Each row comes from the steps of one walk. Every step used is in the known rows, and no mark comes twice. Write the walk behind each row, first mark first.
In the rows, 128 means zero.
Known rows:
tikiz-tedep-vedi: [113  82 111 172 147 144 110 128 122 121 108 142 108 150 116 138 228 179
 139 163  98  96 115 118 148 124 160 162 137  74 180 113 131 135 137  95
 114 123 184 122 100 110 190 168 121 126 113 127 141 159 100 153 136 153
 102]
felo-tikiz-tedep-vedi-dala-ziteb-fali: [113 117  90 202 136 164  87 137 120 128 123 115 103 129 122 133 189 141
 123 232 108 103 107 185 151 122 145 149 150 125 153 106 112 168 187 104
 102 111 120  98 106 155 176 136 124  76 138 170 130 147  66 132 163 191
 174]
fali-ziteb-felo-tikiz: [136 115 126 159 134 167 107 104 134  98 152 129 108 118 120 140 149 151
 180 171 110 132  98 154 136 122  88 117 174  82 145 110  86 168 126  93
  99 121 125 112 126 148 148 150 114  86 137 162 122 134  92 167  96 130
 165]
felo-tikiz-tedep-ziteb-dala: [ 99 136 100 162 146 193 121 147 132 124 117 141  64 153 131 143 193 179
 152 213  60  94 111 153 145 133 156 138 137 104 166 138 115 165 159  96
  77 113 140  93 121 156 196 141 137  83 109 197 150 152  78 134 133 143
 163]
bofa-ziteb-felo-tikiz-tedep: [109 110 115 164 150 159  96 126 141 122 132 131 124 139 126 106 175 154
 165 197  88 117 110 169 148 116 125 152 147  89 149 116 111 125 145  92
 111 111 132 101  91 138 168 124  92  89 121 179 122 165 127 163 128 147
 156]
vedi-dala-ziteb: [126 119 119 195 137 157  97 129 105 111 106 104 103 150  95 141 180 164
 108 231 104 101 111 171 159 148 133 126 114 142 127  99 115 173 172 103
  83 117  99 110 108 147 206 170 139  70 145 193 156 145  74 129 159 133
 152]
fali-ziteb-felo: [128 113 130 177 154 163 109  99 133  70 149 150 120 123 134 136 156 148
 163 179 116 118  87 130 163  98 116 129 163  71 156 111 101 147 123  94
  95 123 121 101 119 105 128 146  99  85 147 187 121 135  76 161 131 157
 150]
felo-ziteb-dala-vedi: [109 166 104 181 155 158 122 116 109 118 128 153  74 148 129 140 197 167
 126 203  76 103  77 167 150 146 131 150 103 123 130 102 130 150 137 126
 102 124 116  97 152 160 192 147 128  67 127 202 144 125  70 144 176 174
 177]
vedi-dala: [121 109 123 174 139 150 103 120 114  99  91 112  96 145 115 145 137 171
 128 216  95 106 131 142 126 159 150 109 130 131 151 121 125 188 152 100
  73 113  89 119  91 137 196 157 144  75 179 157 134 150  98 126 140 155
 163]
tikiz-felo: [116 130 125 172 145 149 103  93 115 101 107 149 129 136 101 134 163 146
 155 165 119 131 112 158 150 133  91 132 179  78 168 100 117 143 149  99
  80 123 136 112  97 134 170 175 113  96 112 149 134 148 114 158 114 126
 117]
tedep-ziteb: [112  79 126 164 121 177 101 117 110  92 100 119 107 149 103 137 202 176
 125 197  99  83 127 111 155 144 137 129 147  98 161 114 108 196 179  65
  64 117 160 133 118 128 209 191 143  95 137 157 138 147  98 134 102  87
 144]
tedep-vedi-dala: [122  93 116 179 138 146 114 121 109 104  96 116  80 148 109 159 172 174
 127 196  97  97 122 128 122 155 159 126 112 116 173 121 134 190 155 108
  88 125 121 124  98 129 190 158 155  89 166 121 142 157  86 125 133 161
 136]
dala-ziteb-felo-tikiz: [128 120 124 176 132 157 101 110 114 110 161 118 113 121 105 147 168 164
 168 193 103 136  95 173 151 125  71 127 163  97 135  92  80 157 152  92
  89 111 132 112 134 149 162 156 123  80 129 165 134 134  92 155 120 126
 173]
bofa-ziteb-felo-tikiz-tedep-vedi-dala: [107  95 113 181 142 148 108 136 117 114 115 117  75 148 119 139 177 156
 134 209  87  95 111 150 122 145 156 144  98 112 180 126 131 169 157 114
 113 131 110 105  84 137 170 124 141  74 157 145 140 178  96 132 131 166
 143]
fali-ziteb-felo-tikiz-tedep-vedi-dala: [109  88 112 182 143 153 109 131 131 102 110 121  75 152 123 143 176 160
 138 194  95  92 114 139 118 151 150 140 107 106 175 128 130 178 146 118
 112 136 121 107  81 140 172 127 141  85 160 153 132 170  77 137 128 158
 140]
fali-ziteb-felo-tikiz-tedep: [111 102 114 163 150 159  99 117 152 112 129 131 122 145 131 108 173 158
 164 177  95 118 114 164 142 126 123 149 152  87 144 117 110 131 132  99
 109 116 136 106  87 138 165 127  97 101 123 192 122 158 113 168 125 133
 153]
felo-ziteb-fali: [128 143 101 184 131 167  90 114 139 119 107 143 132 122 151 123 161 140
 142 196 108 111 104 156 156 102 120 133 191 104 148  93 111 167 178  78
  91  98 127 114 105 164 168 175  91  89 157 162 116 120  91 152 141 171
 194]
bofa-refov: [135  97 134 166 135 161 110 114  89 115  78 144 121 143  83 148 167 182
 153 209  79 110 114 130 148  85 146 118 188 108 164 112 130 144 115 104
 102  90 120 102 124 121 172 163 101  98 113 103 106 136  93 145 140 194
 126]
tedep-ziteb-felo-tikiz: [117  98 124 161 125 166 101 111 118 101 151 119 103 125 107 146 169 170
 171 186  99 128 106 147 141 131  78 125 163  85 156 105  85 176 165  80
  80 114 145 123 127 143 166 152 137  81 134 152 125 142 100 151  94 111
 177]
fali-ziteb: [149 114 121 159 142 172 107 102 144  77 109 138 122 142 127 125 168 140
 147 169 121 103 110 123 150 126 157 115 177  88 141 123 122 178 105  88
 102 130 127 112 113 137 168 179  97  98 143 179 130 135  75 168 108 127
 118]
vedi-dala-ziteb-felo: [110 118 129 203 150 151 102 118 108  92 144 129 104 128 107 150 162 166
 138 222 105 113  88 164 167 116  96 139 118 107 142  96  96 145 169 105
  84 116  98  99 115 115 150 140 127  65 149 196 138 144  81 128 166 162
 170]
dala-ziteb-felo-tikiz-tedep-vedi: [109  85 108 178 140 151 108 131 120 126 131 135  98 145 109 140 229 173
 147 166  97 103 101 142 149 125 128 169 129  75 174 105 114 134 147 101
 121 129 185 115 110 125 180 150 125 115 101 138 143 159  90 155 131 143
 117]
felo-tikiz-tedep-vedi-dala-ziteb: [118 103 109 196 132 157  98 134 113 126 109 107  88 156  94 141 210 165
 109 220 100  96 111 176 148 154 137 144 100 129 141 100 117 169 172 112
 107 125 125 109 105 153 205 159 147  78 127 175 159 159  70 131 150 131
 140]
ziteb-dala-vedi: [109 149 106 182 162 150 121 122  91 108 139 146  74 143 119 148 191 171
 131 212  80 111  83 164 149 144 149 149 109 123 138 110 129 142 124 127
  92 121 114  96 165 136 190 136 133  71 124 190 140 132  65 136 179 196
 163]
bofa-ziteb-tedep-vedi: [129  88 122 172 137 150 113 127  92 109 132 135 108 137 112 134 202 149
 138 172 105 107  89 119 151  86 175 151 139  75 177 115 111 140 133  87
 119 121 164 100 135 120 183 164  90 104 106 110 144 174 105 145 152 201
 101]
tikiz-felo-ziteb-tedep: [113 128 127 173 138 154 104  96 135 109 107 146 138 145 127 113 143 142
 143 159 103 126  99 159 150 105 103 137 149  84 131 100  95 129 151  91
 104 100 128 102 102 169 198 176  61  98 123 176 130 160 127 163 163 169
 146]

Which walk is each row?
[ 92 131 101 178 148 164 117 135  99 115 134 136  64 156 117 138 211 171
 119 219  72  92  87 168 144 159 146 164  97 126 142 116 127 157 147 126
  97 130 129  97 151 150 202 127 149  70 118 199 140 146  65 133 159 161
 168] | felo-tikiz-tedep-ziteb-dala-vedi
[120  83 119 179 134 154 113 125 118  92 107 122  80 152 120 147 162 160
 125 192 100  98 112 129 124 138 174 131 107 110 168 129 126 182 139 113
 104 128 110 109  99 138 191 147 125  92 161 142 136 168  79 129 151 188
 126] | fali-ziteb-tedep-vedi-dala
[101  75 117 160 124 179  95 129 133 111  99 112 106 161 109 118 212 175
 130 198  86  82 139 134 147 155 135 146 138 101 156 119 111 180 179  77
  84 116 167 129  95 144 213 164 140 101 124 177 134 166 109 142  98  75
 147] | felo-tikiz-tedep-ziteb
[118 104 111 200 139 157  98 135 112 120 102 109  95 157  95 141 212 167
  99 222 103  89 107 166 153 151 147 150  97 129 141 101 125 160 174 110
 102 124 123 109 100 142 204 162 143  82 135 179 160 156  72 128 161 138
 132] | tikiz-tedep-vedi-dala-ziteb
[116  83 107 166 138 150 110 128 124 127 116 132 104 145 115 140 220 176
 149 159  99 103 115 130 138 132 144 160 142  74 177 113 123 143 138  96
 121 128 187 125 106 129 191 162 123 124 112 120 138 158 101 158 122 144
 111] | felo-tikiz-tedep-vedi
[112  85 118 182 134 145 111 126 105  99 106 116  83 148 111 151 164 170
 121 195  95 104 118 133 119 142 165 131 103 115 167 127 123 180 151 110
  93 118 115 113 101 134 199 146 133  91 162 130 137 166  92 122 159 192
 137] | ziteb-tedep-vedi-dala
[101 170 106 185 157 153 122 112 107 116 128 158  74 146 124 141 196 156
 129 197  80 108  74 178 147 147 116 155 105 115 138  99 131 146 141 129
 102 129 119  91 146 166 186 148 128  67 115 201 146 134  71 147 167 168
 168] | tikiz-felo-ziteb-dala-vedi
[119 100 117 176 130 152 113 109 118 116 115 149 113 141 115 143 198 158
 139 143 107 112  92 127 141 103 127 155 137  68 169 104 108 141 148  96
 122 120 180 114 115 144 193 182  95 118 107 121 144 161 104 159 145 168
 107] | tikiz-felo-ziteb-tedep-vedi
[122 125  97 204 137 163  85 130 113 109 118 117 114 126 122 133 164 140
 121 244 113 105 106 181 160 114 149 134 160 135 143 101 110 170 183  98
  84 105 101 100 113 144 174 149 117  72 149 175 126 137  62 126 169 198
 186] | vedi-dala-ziteb-fali
[123 108 117 180 129 160 103 118 113 114 157 113  93 125 102 159 175 163
 160 193 105 131  97 165 136 133  80 134 140  99 147  99  88 165 161 101
 100 125 131 110 127 150 165 146 139  76 133 154 138 142  80 147 120 138
 171] | tedep-vedi-dala-ziteb-felo-tikiz
[105  94  96 178 126 176  85 132 128 111 115 125 119 133 131 117 186 146
 134 220 101  92 119 152 153 120 146 147 181 104 166 114 106 174 190  78
  83 104 144 112 102 143 180 144 119  89 138 165 114 151  88 139 128 162
 177] | felo-tikiz-tedep-ziteb-fali
[103 109 115 172 151 156  95 125 141 122 132 126 123 144 118 115 183 169
 157 192  90 116 112 176 153 128 108 155 138  96 137 107 105 121 150  98
 106 109 141 107  89 139 177 134 103  95 117 193 128 156 110 158 141 138
 155] | dala-ziteb-felo-tikiz-tedep
[101 103 115 166 151 157  96 121 142 118 127 129 123 143 126 113 173 170
 168 182  86 121 115 165 145 126 113 150 147  91 147 111 107 122 144  98
 100 106 139 110  89 136 172 130 105 102 124 181 119 155 120 160 134 146
 157] | ziteb-felo-tikiz-tedep
[134  98 127 163 142 163 106 109 128  77 125 136 133 142 128 113 140 137
 140 171 112 120  99 137 149  96 162 126 156  89 129 126  98 147 106  94
 100 103 118  95 120 139 188 159  61 107 130 183 124 158 100 156 164 195
 119] | fali-ziteb-tedep
[114 152 107 177 158 161 126 120 104  96 136 150  71 146 129 140 192 155
 128 210  89 101  77 161 147 137 156 148 108 120 136 116 135 157 108 131
  99 135 110  90 162 147 181 136 126  71 122 206 141 130  49 143 171 190
 152] | fali-ziteb-dala-vedi
[134  80 117 168 134 156 117 115 114  93 124 143 108 142 119 141 196 157
 137 152 115 105  94 110 144 100 169 149 143  67 169 123 110 150 115  97
 120 127 169 107 134 121 188 169  91 121 118 129 137 161  84 155 148 189
  87] | fali-ziteb-tedep-vedi
[118 120 124 199 150 155 100 114 108  96 153 138 120 123 106 143 174 163
 149 207 108 121  86 157 179 100  97 147 139  96 141  90  87 129 163  97
  83 107 125 102 127 106 148 152 110  75 124 185 136 136  83 141 161 157
 159] | dala-ziteb-felo
[105  91 132 181 137 164 104 112 110  80 144 140 109 129 112 142 179 171
 151 197 100 106 102 120 165 114 105 140 138  79 166 108  90 157 176  78
  72 111 143 117 120 102 155 148 128  84 145 166 124 145  95 137 127 131
 163] | tedep-ziteb-felo
[108  98 118 186 135 149 112 119 119 110  98 128  84 149 119 148 166 156
 123 184  98 103 107 146 116 146 137 139 108 106 168 119 123 176 164 114
 107 126 117 108  87 152 192 155 129  86 154 136 142 168  94 131 148 174
 141] | tikiz-felo-ziteb-tedep-vedi-dala
[104  87 112 182 142 147 108 132 120 110 112 120  72 150 117 152 174 174
 134 201  90  97 118 143 121 155 145 143 102 109 176 121 127 168 160 116
 100 127 119 113  83 133 178 129 146  88 159 144 132 168  90 131 138 162
 147] | ziteb-felo-tikiz-tedep-vedi-dala
[123 120 118 179 131 161 100 112 116 113 152 113 101 125 102 151 157 162
 161 203 101 134 100 173 139 135  78 124 141 106 137  98  85 168 160  97
  91 115 115 109 122 153 165 144 132  70 139 169 133 136  91 148 120 136
 181] | vedi-dala-ziteb-felo-tikiz
[126 115 135 165 144 156 100 123 102 102 128 127 136 133 124 105 146 130
 140 204 101 121  94 150 161  76 175 131 153  99 138 120  98 135 128  82
 103  96 109  83 130 137 187 150  49  78 116 159 132 176 130 148 170 217
 134] | bofa-ziteb-tedep
[ 92  82 128 181 143 163 101 118 125  88 138 140 114 138 118 127 187 174
 148 202  93  98 105 131 167 115 110 156 131  79 164 114  96 141 179  84
  79 110 142 111 101  98 158 140 125  90 136 183 123 156 100 142 135 128
 156] | tikiz-tedep-ziteb-felo
